What can hang from each mark
z511: z304
z704: z304 z811
z549: z304 z811
z811: z549 z636 z704
z304: z67 z549 z636 z704

Every row comes from one small tree of marks. The marks that hang from a mark follow it in brackets, in the order of their numbers. Every link used is in the known rows. Which tree was each row made from?
Known rows
z811(z704(z304)): [  8.2,   9.3,  -6.0,   0.1, -34.5,  -9.1, -30.2,   4.0,  -7.5,  -1.4,
  23.3,   3.6,  31.1,  17.4, -10.2,   6.8,  -9.2,  25.4,  31.8,  -1.2]
z704(z811(z549(z304(z636)))): [ -0.6,   7.1,  -5.6,  -3.8,  -5.2,   3.3, -46.1, -10.3, -14.6,  -0.2,
  27.3,   4.0,  37.8,  14.0, -32.0,   0.2, -20.8,  35.8,  28.9,   9.3]
z811(z549): [ -5.4,   6.5,  -0.8,   0.5, -20.3,   9.3, -16.3,  -2.2, -17.4,  -7.5,
  33.4,  14.6,  31.6,   2.1, -30.7,   8.3,  -6.9,  27.1,  26.7,  -9.6]
z549(z304(z704)): [ 16.9,   5.7, -18.9, -18.2, -14.8, -13.6, -38.8,  17.6, -13.7,  -7.9,
  34.2,  -2.6,  13.1,   1.9, -16.8,   1.4,  -9.4,  24.3,  28.9,  -5.0]
z511(z304(z549)): [  7.3,   3.0, -13.0,  11.6, -15.5, -14.1, -34.2,  18.5, -16.4,   6.9,
  36.8,  -7.9,  29.6,  -7.7, -30.9,   3.3,  -2.5,  18.7,  29.9, -17.0]
z304(z704): [ 10.5,  -2.1, -12.8,  -8.9, -21.2, -13.5, -18.9,  16.3, -14.6,  -6.0,
  34.4,   2.8,  21.1,  -5.8, -23.8,   4.4, -11.2,  26.2,  24.3, -11.3]
z704(z304(z67 z549)): [  1.1,  12.7, -10.9,   3.3, -37.2, -12.8, -44.8,  16.9,   3.9,  -9.4,
  36.0,   9.5,  31.7,  16.6, -13.1,   1.0,  -2.6,  32.8,  34.6, -11.7]
z704(z811(z549(z304))): [ -4.5,  18.1,   4.4,  -3.0, -18.8,  11.5, -32.6,  -7.6, -18.1,  -0.2,
  35.1,   3.1,  36.1,  14.3, -21.6,   1.8, -10.2,  30.7,  29.7,  -0.8]
z511(z304(z67 z704(z811))): [ -2.8,  -8.8, -23.9,  -7.1, -22.2, -17.2, -37.9,   9.9, -21.3,   9.0,
  51.6,  -2.0,  36.6, -15.2, -11.9,  -1.8,  -3.0,  24.4,  30.3, -14.6]
z304(z67 z549 z704): [  7.2,  -8.0, -18.0, -10.2, -25.9, -20.1, -31.3,  14.6, -10.8, -10.7,
  42.7,   4.9,  29.5,  -9.3, -27.6,   0.6,  -7.1,  31.5,  26.4, -13.1]
z549(z304 z811(z636)): [  7.0,   9.2,   0.0, -20.1,  -8.4,  -4.7, -60.7,  -0.1,  -4.9, -12.6,
  14.0,   1.7,  22.6,   5.0, -18.0,   2.7,  -6.0,  17.3,  35.3,  15.1]
z704(z811(z636)): [  2.6,  12.2,   6.0,   1.8, -18.9,   3.6, -31.1,   3.8,  -4.5,  -6.9,
  19.9,   1.6,  37.0,  10.4, -23.2,   3.2,  -9.8,  35.6,  29.9,  -3.5]
z811(z704(z304(z549))): [ 13.6,   7.7,  -0.3,   8.8, -31.2, -16.0, -32.1,   3.6,  -8.1,  -0.8,
  22.9,  -4.2,  40.2,  19.9, -20.8,   4.1, -14.7,  27.5,  28.7,  -1.9]
z304(z549(z811) z704): [ 11.4,  -8.9,   2.7,  -4.4, -17.7, -25.1, -26.5,   3.5, -17.1,   1.5,
  31.6,  -4.1,  34.7, -12.9, -33.1,   0.6, -18.5,  18.6,  19.2,   3.2]
z511(z304(z67)): [ -7.3,   1.3, -30.1,  -6.3, -25.6,  -6.5, -44.5,  17.9, -12.7,   1.1,
  44.8,   9.5,  21.5, -14.0, -15.3,   3.8,  11.6,  19.1,  38.8, -18.3]
z304(z67 z549 z636): [  2.9,  -5.4, -24.3,  -3.6, -20.4, -15.3, -48.5,  13.3,  -0.7,  -8.7,
  30.9,  11.1,  28.9,  -3.8, -40.1,  -0.4,  -9.8,  38.6,  31.4,  -5.1]
z304(z67 z704(z811(z549))): [ -9.7,  -6.5,  -5.4, -10.6, -25.4,  -0.4, -21.1, -11.6, -21.1,  -6.4,
  48.0,  13.0,  46.8,  -3.2, -22.0,   0.2, -11.9,  35.1,  24.3,  -6.9]
z511(z304(z67 z549 z636)): [  1.7, -12.2, -33.3,   1.8,  -9.7, -22.4, -59.3,  16.0,  -9.7,   1.5,
  36.4,   2.4,  31.1, -12.2, -36.8,   0.0,  -5.4,  27.0,  34.6,  -8.7]
z811(z636 z704(z304(z67 z549))): [  9.4,  -1.7,  -7.1,  -5.5, -26.4, -13.9, -54.4,  -2.8,   1.1, -19.6,
  17.7,   4.1,  45.9,  22.0, -17.2,   2.2, -10.2,  32.8,  35.4,   4.4]

Which tree is each row?
[ 14.9, -20.3,  -7.0,  -5.2,  -4.0, -33.5, -40.1,   1.4, -14.1,   1.6,
  22.5,  -2.8,  36.2, -13.2, -44.9,  -0.5, -29.2,  23.8,  18.3,  13.1] => z304(z549(z811) z636 z704)
[  1.1, -13.1, -20.4,  -9.7,  -9.2, -16.5, -49.1,   4.5, -15.9,  -4.2,
  37.3,  -4.8,  42.1,  -7.9, -13.9,  -1.0,  -6.4,  26.9,  32.4,  -7.3] => z511(z304(z67 z704(z811(z636))))
[ -4.8,  10.0, -16.3, -26.9, -29.0,  -5.3, -60.0,   4.1,  -5.7,  -4.8,
  35.5,  14.8,  18.2,  -7.3, -11.0,   0.5,   6.8,  18.9,  39.6,   6.2] => z549(z304(z67) z811)
[ 10.0, -26.2, -38.0,  -4.8,  -3.3, -35.2, -55.0,  14.7, -15.5,  -0.6,
  40.7,  -4.3,  33.7, -17.3, -35.6,  -2.2, -14.9,  25.5,  28.3,  -6.6] => z511(z304(z67 z549 z636 z704))
[ -5.0,  -4.7,  -6.1, -12.3, -21.9,   1.8, -47.7, -21.9,  -7.4, -23.5,
  20.0,  16.8,  48.7,  22.2, -13.8,   6.9, -10.3,  30.4,  34.5,   9.0] => z811(z549 z636 z704(z304(z67)))
[  0.3,   3.8,   3.2,  -4.4, -24.0, -16.5, -62.6,  -0.9,   6.5, -15.7,
  18.8,   8.3,  42.8,  14.4, -14.2,   0.1,  -9.4,  24.7,  34.3,   9.8] => z704(z304(z67 z549(z811(z636))))
[  6.9, -14.1, -28.2,  -5.2, -16.9, -26.6, -41.5,  16.1, -18.5,  -0.1,
  48.8,  -5.2,  31.5, -17.3, -23.9,  -0.2,  -3.3,  20.6,  29.1, -17.5] => z511(z304(z67 z549 z704))
[ -1.6, -11.3, -17.3, -15.3, -28.3, -21.6, -61.7, -12.1,  -4.0,   0.4,
  19.6,  15.1,  38.1,   3.2, -15.8,   1.4, -14.9,  23.3,  36.5,  21.9] => z549(z811(z704(z304(z67 z636))))
[  5.9,  -7.1,   4.4, -15.3, -16.3,  -6.0, -40.0, -15.3, -14.0,  -7.4,
   8.6,   5.1,  37.1,  -4.9, -27.2,   6.2, -10.9,  17.3,  30.4,  17.6] => z549(z811(z636 z704))
[ -1.4,  -3.0,  -0.4, -11.9, -19.5, -10.8, -53.4,  -2.3,  -2.1, -14.9,
  22.8,  10.7,  39.4,  -5.7, -29.8,   1.0,  -3.6,  24.9,  32.5,   7.7] => z304(z67 z549(z811(z636)))
[ 11.7,   0.5,  -8.9, -23.6, -14.7, -19.6, -44.5,   4.7, -16.9,  -1.7,
  30.9,  -2.0,  18.4,  -7.3, -15.8,   0.8, -11.0,  14.5,  28.4,   9.2] => z549(z304(z704) z811)
[  4.2,   4.7,  -7.0, -15.7, -17.0,   6.6, -35.0, -15.2, -24.5,  -6.6,
  29.3,   4.2,  31.9,   7.1, -26.0,   6.3,  -8.0,  23.2,  31.2,   6.7] => z811(z549(z304) z704)
[  2.5, -10.8, -26.0, -32.4, -17.6, -16.0, -72.3, -12.3, -11.3,  -1.2,
  22.0,  11.3,  27.6, -10.1, -24.9,  -1.5,  -7.4,  22.2,  37.6,  25.4] => z549(z304(z67 z636) z811(z704))
[  8.0,  -4.2,   5.8,  -3.3, -26.6, -14.3, -29.3, -11.0, -18.6,   6.5,
  23.1,  -1.5,  41.6, -10.5, -35.2,   3.6, -11.9,  17.6,  25.5,  10.4] => z304(z549(z811(z704)))
[  2.4, -20.4, -14.9, -13.6, -20.9, -22.5, -54.3, -13.7, -11.6,   1.1,
  22.1,   9.4,  43.2, -15.4, -41.3,  -0.5, -14.4,  26.4,  29.9,  19.6] => z304(z67 z549(z811(z704)) z636)
[  7.9,   1.6, -29.7, -29.1, -23.1, -14.2, -49.7,  15.6,  -9.2, -13.3,
  42.7,   6.5,  13.9,  -3.1, -11.7,   0.2,  -0.6,  27.6,  34.2,  -6.5] => z549(z304(z67 z704))
[ 11.5, -11.0, -39.0, -29.3, -10.1, -22.8, -62.9,  13.9,  -6.8, -13.5,
  33.9,   6.6,  15.5,  -2.6, -23.3,  -1.9, -11.8,  32.7,  33.3,   3.1] => z549(z304(z67 z636 z704))
[ -1.0,  -1.8,   5.2,  -0.5, -16.9,  -1.0, -10.0, -10.1, -25.7,  -0.4,
  40.4,   2.0,  45.5,   1.7, -27.6,   3.1, -20.9,  31.6,  18.0,  -5.0] => z304(z704(z811(z549)))
[ 10.7, -19.7, -28.2, -10.5, -13.4, -28.2, -45.2,  12.0,  -7.5, -11.3,
  34.3,   5.2,  30.8,  -9.5, -39.1,  -1.7, -18.4,  37.0,  25.1,  -3.2] => z304(z67 z549 z636 z704)
[ -1.0,  -3.9,  -4.2, -19.1, -28.4, -12.4, -61.0, -15.3,  -1.4, -12.5,
  14.4,  12.6,  41.5,  10.7,  -6.5,   3.5,  -7.5,  20.1,  37.1,  19.1] => z549(z811(z636 z704(z304(z67))))
[ 14.8, -10.5,  -2.3,   8.2,   0.8, -22.9, -39.4,   5.0, -19.8,   1.3,
  28.7, -22.0,  49.7,  -1.5, -29.5,  -1.3, -20.6,  25.3,  22.9,  -6.4] => z511(z304(z549 z704(z811(z636))))
[ -5.7,  -1.2, -26.6, -20.8,  -9.9,   0.3, -60.9,  -4.8,  -9.6, -14.6,
  32.6,  19.3,  25.0,   4.4, -30.6,   1.6,  -8.7,  33.2,  35.5,   6.0] => z811(z549(z304(z67 z636)))
[ 11.6,  -8.6,  10.7,  -6.1, -13.8, -13.2, -40.9, -15.5, -13.9,  -6.7,
   8.3,  -3.1,  46.1,  -3.5, -37.3,   3.5, -15.9,  20.1,  26.2,  17.9] => z304(z549(z811(z636 z704)))
[  4.2,   1.2, -19.8,   3.2, -24.8, -21.1, -57.7,  15.0,   7.0,  -9.5,
  27.9,  10.0,  33.4,  16.1, -24.9,  -0.2, -14.6,  38.2,  33.9,  -2.4] => z704(z304(z67 z549 z636))
[  3.4,  -7.8, -18.0, -31.0,  -3.5,  -3.5, -55.8,  -8.1, -13.6, -30.0,
  31.6,   9.6,  31.3,   6.6, -19.7,   2.0, -10.1,  28.9,  31.5,   4.9] => z811(z549(z304(z67 z704)) z636)
[  1.1, -14.1,  -1.0,   1.5,   5.3,  -6.8, -32.3, -13.5, -28.9,  -3.1,
  31.6,  -9.2,  52.9,  -0.1, -26.0,   3.3, -20.6,  22.5,  22.6,  -1.2] => z511(z304(z704(z811(z549 z636))))
[  7.3, -14.9, -17.9,  -3.9, -16.2, -25.5, -41.3,   5.2,  -9.8,  -1.3,
  36.7,  -0.1,  44.7,  -5.0, -37.0,  -5.7, -22.7,  42.8,  23.3,  -1.1] => z304(z67 z549 z636 z704(z811))
[ 15.0, -11.1,  -6.0,   6.5,  -8.4, -25.2, -29.6,   6.2, -13.2,   4.2,
  28.4, -10.4,  43.3,   0.6, -42.4,  -3.5, -31.6,  39.8,  17.7,   0.0] => z304(z549 z636 z704(z811))
[  5.4, -17.8, -33.9, -19.9, -15.4, -22.0, -43.8,  12.3,  -7.3, -11.0,
  34.2,  13.2,  22.4, -11.6, -29.3,   0.6, -13.4,  35.3,  29.3,  -3.4] => z304(z67 z636 z704)
[ -0.3,  -4.3, -14.4, -29.2, -11.9,   7.3, -58.3, -22.2, -14.5, -24.2,
  22.7,  12.4,  37.9,  10.2, -22.0,   4.5,  -4.0,  28.4,  37.1,  12.5] => z811(z549(z304(z67)) z636 z704)
[  0.0,   5.0, -17.4, -10.0, -41.9,  -8.8, -41.6,   2.5,  -3.3,  -6.6,
  31.5,  14.3,  31.8,  12.6,  -5.4,   4.8,  -1.0,  28.8,  37.9,  -2.8] => z811(z704(z304(z67)))
